Each row comes from the steps of one path. Every step used is in the known rows, and no mark comes twice. Write the path behind each row, first mark first.
Known rows
bego -> kobivug -> kiguz -> zaso -> guse: [  4 -20  12  41   3  -2   0  31  -5 -32  25 -15 -25  16 -11 -16  -9  34
 -16  19  -1   5  -9  25  57]
kiguz -> zaso -> guse -> kobivug -> neto -> fusobi: [  2 -12 -42   2  15   4 -17  24  18  -7  -3 -19  13  -4 -22   9  19  13
  -3  56 -11 -22  -5  55  58]
vasomo -> neto -> fusobi: [  7 -19  50 -12   0  24 -11  -4  -3  32  -1  17  10 -10 -13  -3 -18 -24
  14   2   1 -10   4  16  -4]
nadeg -> zaso -> guse -> kobivug: [-14   8 -19  31  17  47  -7  39  46  19  -5  10  33  -2 -20 -17  -6  -1
 -11  22  -5 -19   3  46  12]
zaso -> guse: [  6  11 -13  19   1   2   3  22   6  10 -11  -7  17   0 -12  -1  -8   9
  -6  23   5 -13   0  22  17]
bego -> kobivug -> neto -> fusobi: [ 12 -13  -3  30   4  -3  -5   6 -21  20  17  14 -32   1  -9  24  25 -11
  -1  32 -20   5   8  16  -9]
zaso -> guse -> kobivug -> bego: [-13   4 -12  17  25  -5   0  27  54  -5   7  -7   0   6 -15 -54 -10  -8
  -6  43   9  -2   6  37 -10]
guse -> zaso: [-17   2  -6  19   2  18  -6  10 -20  18  -1  -7   5  -9  -2   8  -1   6
  -5  -3   4  -1  -6  -1  34]
neto -> fusobi -> kiguz -> zaso: [ 40 -12  -2 -42 -15 -11 -12   8   9 -12  13  21   3   3  -9  -2   4  -1
   7 -15 -43   0  -4  19  43]
fusobi -> neto -> zaso -> guse: [  6   7   2  18 -12 -23  -2  32   3 -30 -15  -5  26  -8  -9  20   3  -4
 -29  46   7 -26 -12  19  -8]
fusobi -> neto -> zaso: [  2  -4  16  -2 -13 -27  -5   9  -4 -40  -5   4   9  -7   5  19  12 -12
 -25  23   0 -13 -11  -4 -25]
kiguz -> zaso: [ -2 -10  -6 -17  -6  -2  -2  -4  -3 -27   6 -19   0   5   5   6  -1  14
  -7  -6 -12   0 -11  -1  43]
guse -> kobivug -> neto -> fusobi -> kiguz -> zaso: [ 32 -19 -35 -36   7  -7 -24   6  18 -32  10  11  -4  -4 -21  -1  30   2
  12  24 -41  -6  -2  45  41]
zaso -> guse -> kobivug -> neto: [ -1   3 -46  27  23   6 -10  21  15 -10 -15 -17  12 -10 -23   2  17  11
  -2  62   8 -19  -2  47  16]
kobivug -> neto: [  4  -4 -27   9   0   1  -2  -4 -22  -4   0  -4  -4  -8  -3  21  20  11
   0  30   7   2  -5   6  -1]
nadeg -> zaso -> guse -> kobivug -> kiguz: [-15 -10   0  42  22  48 -12  45  45   4   6  17  21  -2 -23 -39  -3  23
  -7  26  18 -11   0  49  13]
bego -> kobivug -> neto: [  7  -7 -14  37   6  -4   0   2 -29  -8  15   0 -33   5  -4  22  24   1
  -9  29 -11  14   3   7  -6]
kiguz -> kobivug -> neto -> zaso -> guse: [  2  -5 -28  42  -8  -8   4  31  -9 -28 -15 -36  15   6 -11   1   6   9
 -30  39  -7   4 -15  17 -14]
kiguz -> zaso -> guse: [  2   2 -19   2  -6  -1   0  17   0 -16  -4 -24  17   6  -9   4 -10  21
 -13  16  -6 -11 -13  19  61]
neto -> zaso -> guse -> kobivug -> kiguz: [-14  -5   2  40  21  -4 -17  34  40 -62   0 -19   7  -2 -16 -39 -16   8
 -21  17  21 -16 -11  52  -4]
nadeg -> zaso -> guse: [ -2  11 -13  32  -5  46   5  35  13  33  -7  15  37  -2 -15   3 -10   6
 -14  13   1 -12  -3  25  11]
neto -> zaso -> guse -> kobivug: [-13  12 -13  28  19  -2 -14  26  40 -47 -14 -23  20  -3 -14 -16 -16 -13
 -26  17  -1 -22  -8  46  -7]
kobivug -> kiguz -> zaso: [ -4 -26  10  -6  -4  -1  -6   2  -2 -40  18 -11 -13   4   0 -17  -2  36
  -3  -5  12   8 -14   2  44]
guse -> kobivug -> kiguz -> fusobi -> neto -> zaso: [  0 -38  20   0  40 -19 -17  50  30 -69  16  18 -15  -7   5 -21  26  11
 -15  46  10 -16  -4  26 -25]
kiguz -> kobivug -> neto -> zaso: [ -1 -14 -16  23 -10 -10   2   8 -14 -40  -5 -27  -2   8   2   5  13   1
 -25  15 -14  15 -12  -4 -31]
vasomo -> neto -> fusobi -> kiguz -> kobivug: [ 46 -30  52 -27 -16  12  -7  13   7  26   0  26   7   7 -21 -32 -13 -21
  21  -5 -42  12   7  10  -8]

Which path is each row?
[ 12 -34   4   9  43  -9  -8  72  33 -13   8  23  -6  -6 -14 -25  30  34
   6  85  18 -23   8  42  18] | zaso -> guse -> kobivug -> kiguz -> fusobi -> neto
[ 16  -6  -2  11  17 -19   1  62   5 -27  -5   9  17  -9   0  18  14   6
 -30  55  -3 -30  -5  23  -9] | kiguz -> fusobi -> neto -> zaso -> guse
[ 12 -34  27  32  37   2   0  43  -6 -13  38  23 -51  11   6 -22  12  18
  -7  13  -8  14   8   9  -5] | bego -> kobivug -> kiguz -> fusobi
[ 15 -24  14  23  21 -20  -2  69   4 -42   6  16   4  -8  -3  -2  14  25
 -25  59  20 -21 -10  26  -7] | kobivug -> kiguz -> fusobi -> neto -> zaso -> guse
[ 42   0 -43   3  15  -4 -19  34  27   3  -9  21  14  -9 -35  -5  24  -2
  14  53 -20 -20   5  68  16] | zaso -> guse -> kobivug -> neto -> fusobi -> kiguz
[ -9  -2 -24   0  13   4 -11  21  34 -31  -5 -32  13   3 -16 -15  -4  16
 -11  25 -10 -18  -7  41  61] | kiguz -> zaso -> guse -> kobivug
[ -3  17  -7  30  -2  -4  -3  23   8 -33 -13 -20  26  -2  -9   2 -20  -5
 -31   7   4 -17 -14  26  -7] | neto -> zaso -> guse
[ 38   4 -24 -17 -13 -10  -4  24   6 -31  -2  -3  20   3 -16  -4  -7  20
  -6   5 -27  -8 -14  32  62] | fusobi -> kiguz -> zaso -> guse
[ -5  -7 -33   6  23   3 -11   1   9 -21  -1  -8  -7  -8  -9   1  27   4
   5  37   2  -3   0  25  -2] | guse -> kobivug -> neto
[ 18 -41  22  -9  24 -13   0  47  -5  -9  18  37 -20  -4   5  -4  35  33
   6  52  14  -6   2   0   0] | kobivug -> kiguz -> fusobi -> neto
[  3 -25  -5  20  55   8 -11  64  39 -18  10   7  -8  -1 -13 -43   7  29
   2  45  13 -15   4  49  17] | zaso -> guse -> kobivug -> kiguz -> fusobi
[ 36 -10 -30 -17  15  -6 -20  11  23  -9   3  28  -3 -10 -22  -5  31 -11
  19  28 -30  -5   8  46  -2] | guse -> kobivug -> neto -> fusobi -> kiguz
[ 11 -27 -12   5  -8  -1   2  13 -10  33   1   1 -10   8  -8   3  29   2
   6  34 -20  11   6  -2  -7] | kiguz -> kobivug -> neto -> fusobi
[ 12 -17  10  -9  17 -22  -1  39  -1 -40   4  16   2  -8  14  20  22  -5
 -24  33 -11 -18  -4   3 -27] | kiguz -> fusobi -> neto -> zaso
[ -3  -5 -50  10  17   6 -13  17  10 -34  -6 -34  12  -3 -17   7  16  25
  -9  53  -4 -17 -12  46  58] | kiguz -> zaso -> guse -> kobivug -> neto
[-15  -5 -16  -3  18  -4  -1  23  49 -30  14 -23   0  11 -12 -50 -13   2
 -15  34  -4  -1  -4  34  31] | kiguz -> zaso -> guse -> kobivug -> bego
[ -6 -11  -1  29  26   5 -12  35  39 -19  -1  -5   0  -1 -22 -41  -3  24
   3  34  24  -9   1  45  18] | zaso -> guse -> kobivug -> kiguz
[-10   0   2  13  12 -30  -4  36  50 -46   1  -3   9  -3 -10 -35   0 -22
 -28  63   9 -14  -2  31 -33] | fusobi -> neto -> zaso -> guse -> kobivug -> bego
[ -5   3  -2  17   9 -18 -14  34  33 -47 -15  -9  21  -9 -15   1   7 -10
 -25  54   3 -31  -6  39  -8] | fusobi -> neto -> zaso -> guse -> kobivug
[ 43 -17 -31 -34 -15  -9 -13   5 -13 -18  10  15  -1  -5 -12  20  27  11
   8  13 -36  -1  -8  26  41] | kobivug -> neto -> fusobi -> kiguz -> zaso
[ -8 -15  13  26  12 -19 -17  42  35 -61  -5  -2   8  -9 -16 -20   8  14
 -19  56  26 -23 -10  42  -6] | fusobi -> neto -> zaso -> guse -> kobivug -> kiguz
[ 21 -42  36  19  28 -16   1  53 -12 -14  35  40 -49   4   4  -4  35  23
  -3  52  -3   4   9   2  -5] | bego -> kobivug -> kiguz -> fusobi -> neto
[ 48  -5 -42 -15 -10  -9  -9  26  -9  -7  -1   8  19  -3 -25  18  18  19
   2  37 -29 -13 -10  48  59] | kobivug -> neto -> fusobi -> kiguz -> zaso -> guse
[  2  12 -37  39   1  -5  -4  20 -15 -37 -15 -23  23  -8 -11  23   2   5
 -32  37  14 -16 -18  34  -8] | kobivug -> neto -> zaso -> guse
[  4  -3 -36  18  22   7 -16  29  22  18 -10  -1  13  -8 -25   3  22  -1
   6  65   1 -22   5  57  15] | zaso -> guse -> kobivug -> neto -> fusobi
[ 35 -22  17 -25 -13 -21   8  25  34  23  23  30 -19  23 -12 -61   6 -23
   8   4 -42  33  15  -1 -31] | neto -> fusobi -> kiguz -> kobivug -> bego
[  1 -20  30  41   8  -4  -2  12  -8 -20  29  13 -43  11  -3 -23   1  12
  -3   3   2  17   4   6  -4] | bego -> kobivug -> kiguz
[ 44 -15  45 -30  -8  13 -15   2   0  18   2  39  12 -10 -21 -13 -16 -24
  23  -9 -21  -6   4  27  -3] | vasomo -> neto -> fusobi -> kiguz
[ -3   1 -25  19   0  -7  -5  -3 -21 -48  -2 -16   3 -11   2  23   9  -5
 -23  12   3  -3 -16  11 -26] | kobivug -> neto -> zaso
